Each row was made from one path, in order. Every step used is in the known rows, and no mark comes twice. Write each row's path.
Known rows:
zutag, libak, vipuf, sakones, gozop: 5.99	-0.59	1.56	1.97	2.44	-3.97	0.07	2.19	2.04	-1.50	4.45	-1.33	-1.04	-3.50	1.29	0.12	-2.11
sakones, vipuf, biki, gozop, libak: 4.29	-1.59	1.85	4.79	0.16	-4.58	-0.02	1.95	4.47	-1.27	3.65	-1.17	-0.15	0.24	2.40	-0.15	0.38
sakones, vipuf, biki, gozop: 3.99	-0.59	2.05	4.23	0.66	-3.97	-0.02	0.82	3.79	-2.60	3.66	-1.11	-0.13	0.32	2.68	0.15	0.64
gozop, sakones, vipuf: 2.66	0.14	-0.91	2.26	1.65	-2.02	-0.22	2.48	3.72	-2.04	2.13	0.49	1.71	0.98	1.66	0.08	-1.82
libak, zutag: 3.61	1.56	-0.08	0.98	0.85	-4.49	1.55	0.44	3.91	-2.03	0.14	0.43	-0.34	-0.69	-0.38	0.89	-0.97
vipuf, sakones, gozop, libak, zutag: 5.62	-0.76	1.56	2.44	1.72	-6.40	-0.64	2.03	3.67	-1.46	2.32	-1.33	-0.70	-2.71	0.71	-0.40	-1.06
gozop, biki, vipuf, sakones: 3.31	-0.07	-0.95	2.92	0.94	-4.63	-0.63	1.58	1.16	-1.48	4.42	-1.15	0.89	0.90	1.21	-1.37	-1.02
vipuf, libak, zutag: 4.61	0.52	-1.90	2.75	-0.60	-4.86	1.78	0.10	3.15	-1.87	2.50	-0.33	-1.16	0.29	-0.39	1.48	-1.20
biki, gozop: 4.68	1.86	1.87	1.56	1.95	-3.19	1.15	1.41	3.76	-2.33	-0.55	-0.69	-0.58	-0.09	2.01	-0.18	-0.69
zutag, libak, vipuf, biki, gozop: 6.17	-0.03	2.07	3.84	0.56	-3.63	1.65	1.44	3.14	-0.95	3.25	-1.76	-1.42	-1.62	2.08	0.09	-0.69
sakones, gozop: 3.92	0.85	1.47	1.80	2.70	-3.65	0.97	1.28	3.40	-2.49	1.02	0.04	-0.01	-1.35	1.35	-0.10	-1.29
gozop, libak: 3.31	0.66	-0.10	1.52	1.23	-3.99	1.45	2.52	3.17	-0.76	0.20	0.77	-0.06	0.32	-0.25	0.25	-1.80
zutag, libak, vipuf, biki: 4.52	-0.34	0.31	3.08	0.31	-3.83	1.89	1.45	1.85	-0.60	3.96	-0.30	-0.98	-1.37	0.22	0.74	-1.58
zutag, libak: 3.79	1.51	0.79	2.18	1.85	-2.97	1.64	1.54	2.49	-0.92	1.23	0.50	-0.13	-1.11	-0.57	0.37	-3.50
biki, gozop, libak, vipuf: 5.54	0.29	0.56	0.89	0.66	-3.40	1.77	2.65	4.96	-0.98	0.74	-0.93	-1.02	-0.29	1.97	0.39	0.20
libak, vipuf, sakones, gozop: 5.20	-0.47	0.83	0.62	2.30	-4.36	-0.14	2.12	2.12	-2.54	3.41	-1.02	-1.04	-2.21	2.03	0.27	-0.15
zutag, libak, vipuf, sakones, gozop, biki: 5.45	-0.85	1.67	3.47	2.79	-3.66	0.15	2.52	2.61	-0.81	4.85	-2.52	-0.07	-2.07	1.66	-1.09	-2.40
zutag, libak, vipuf, sakones: 5.14	0.15	0.19	0.98	1.40	-3.63	0.61	2.34	1.19	-1.04	3.42	-0.57	-1.16	-1.95	0.13	0.78	-2.38

Which path is each row?
5.07	-1.47	0.18	2.85	1.30	-5.83	-1.21	2.25	2.17	-1.38	4.87	-0.86	0.12	-2.04	1.57	-1.22	-0.75
biki, vipuf, sakones, gozop, libak
3.53	-0.42	-3.21	4.76	-0.69	-3.96	1.27	0.60	2.19	-1.14	5.52	-1.05	0.71	2.37	0.85	-0.39	-1.17
gozop, biki, vipuf, libak
3.86	-0.75	-2.27	3.42	-0.97	-4.39	0.94	-0.18	4.30	-2.33	5.03	-0.28	-0.37	0.36	-0.11	2.19	-0.70
sakones, vipuf, libak, zutag
4.81	-0.48	0.32	2.31	1.81	-5.29	-1.17	1.18	1.58	-2.66	4.89	-0.79	0.15	-2.04	1.98	-0.91	-0.39
biki, vipuf, sakones, gozop
5.79	-0.17	0.79	3.15	0.79	-3.10	0.60	2.60	3.31	-1.67	1.57	-1.84	-0.43	0.20	4.02	-0.95	0.40
libak, vipuf, biki, gozop, sakones
4.23	-0.90	-2.92	4.08	-0.63	-3.51	0.08	1.11	4.35	-1.93	4.36	-0.75	0.64	0.95	1.14	1.06	-1.49
gozop, sakones, vipuf, libak, zutag
5.04	1.71	1.36	2.20	2.36	-2.27	0.30	2.80	3.89	-1.98	-1.18	-1.08	0.42	0.56	3.15	-1.31	-1.45
biki, gozop, sakones
4.04	-1.16	-0.62	2.29	-0.41	-4.84	1.70	2.36	2.62	-0.40	2.93	-0.02	-0.88	0.03	0.59	0.57	0.17
gozop, libak, vipuf, biki
5.72	-1.39	-0.02	2.97	0.46	-6.95	-1.10	1.29	3.52	-1.38	4.94	-1.33	-0.15	-2.84	0.99	-0.75	-0.19
biki, vipuf, sakones, gozop, libak, zutag
4.86	-0.77	1.83	2.30	2.46	-5.30	-0.71	3.05	2.32	-1.40	2.30	-0.82	-0.42	-1.72	1.19	-0.84	-1.49
vipuf, sakones, gozop, libak
4.03	-0.11	2.11	3.34	3.25	-4.40	-0.61	2.16	2.14	-1.96	2.69	-1.99	0.38	-0.44	2.04	-1.74	-1.66
vipuf, sakones, gozop, biki
3.53	-0.97	-2.72	4.03	0.21	-2.46	-0.02	2.06	2.95	-1.88	4.37	-0.29	0.96	1.79	1.59	0.66	-2.06
gozop, sakones, vipuf, libak
2.61	0.55	-1.45	2.97	0.63	-3.56	1.02	0.89	2.96	-1.28	3.26	-0.32	1.32	1.39	0.91	-0.92	-1.01
gozop, biki, vipuf
4.23	0.37	0.86	2.88	1.91	-1.84	-0.50	2.51	4.99	-2.35	1.41	-1.05	1.27	0.70	3.55	-0.52	-0.97
biki, gozop, sakones, vipuf
5.72	-0.26	2.10	4.28	-0.15	-6.09	0.87	1.28	4.74	-0.94	1.08	-1.76	-1.12	-0.80	1.48	-0.50	0.41
vipuf, biki, gozop, libak, zutag
4.42	0.81	-0.35	1.07	1.18	-2.58	2.31	1.72	3.01	-0.85	2.41	0.28	-0.68	-1.50	-0.18	1.26	-2.29
zutag, libak, vipuf
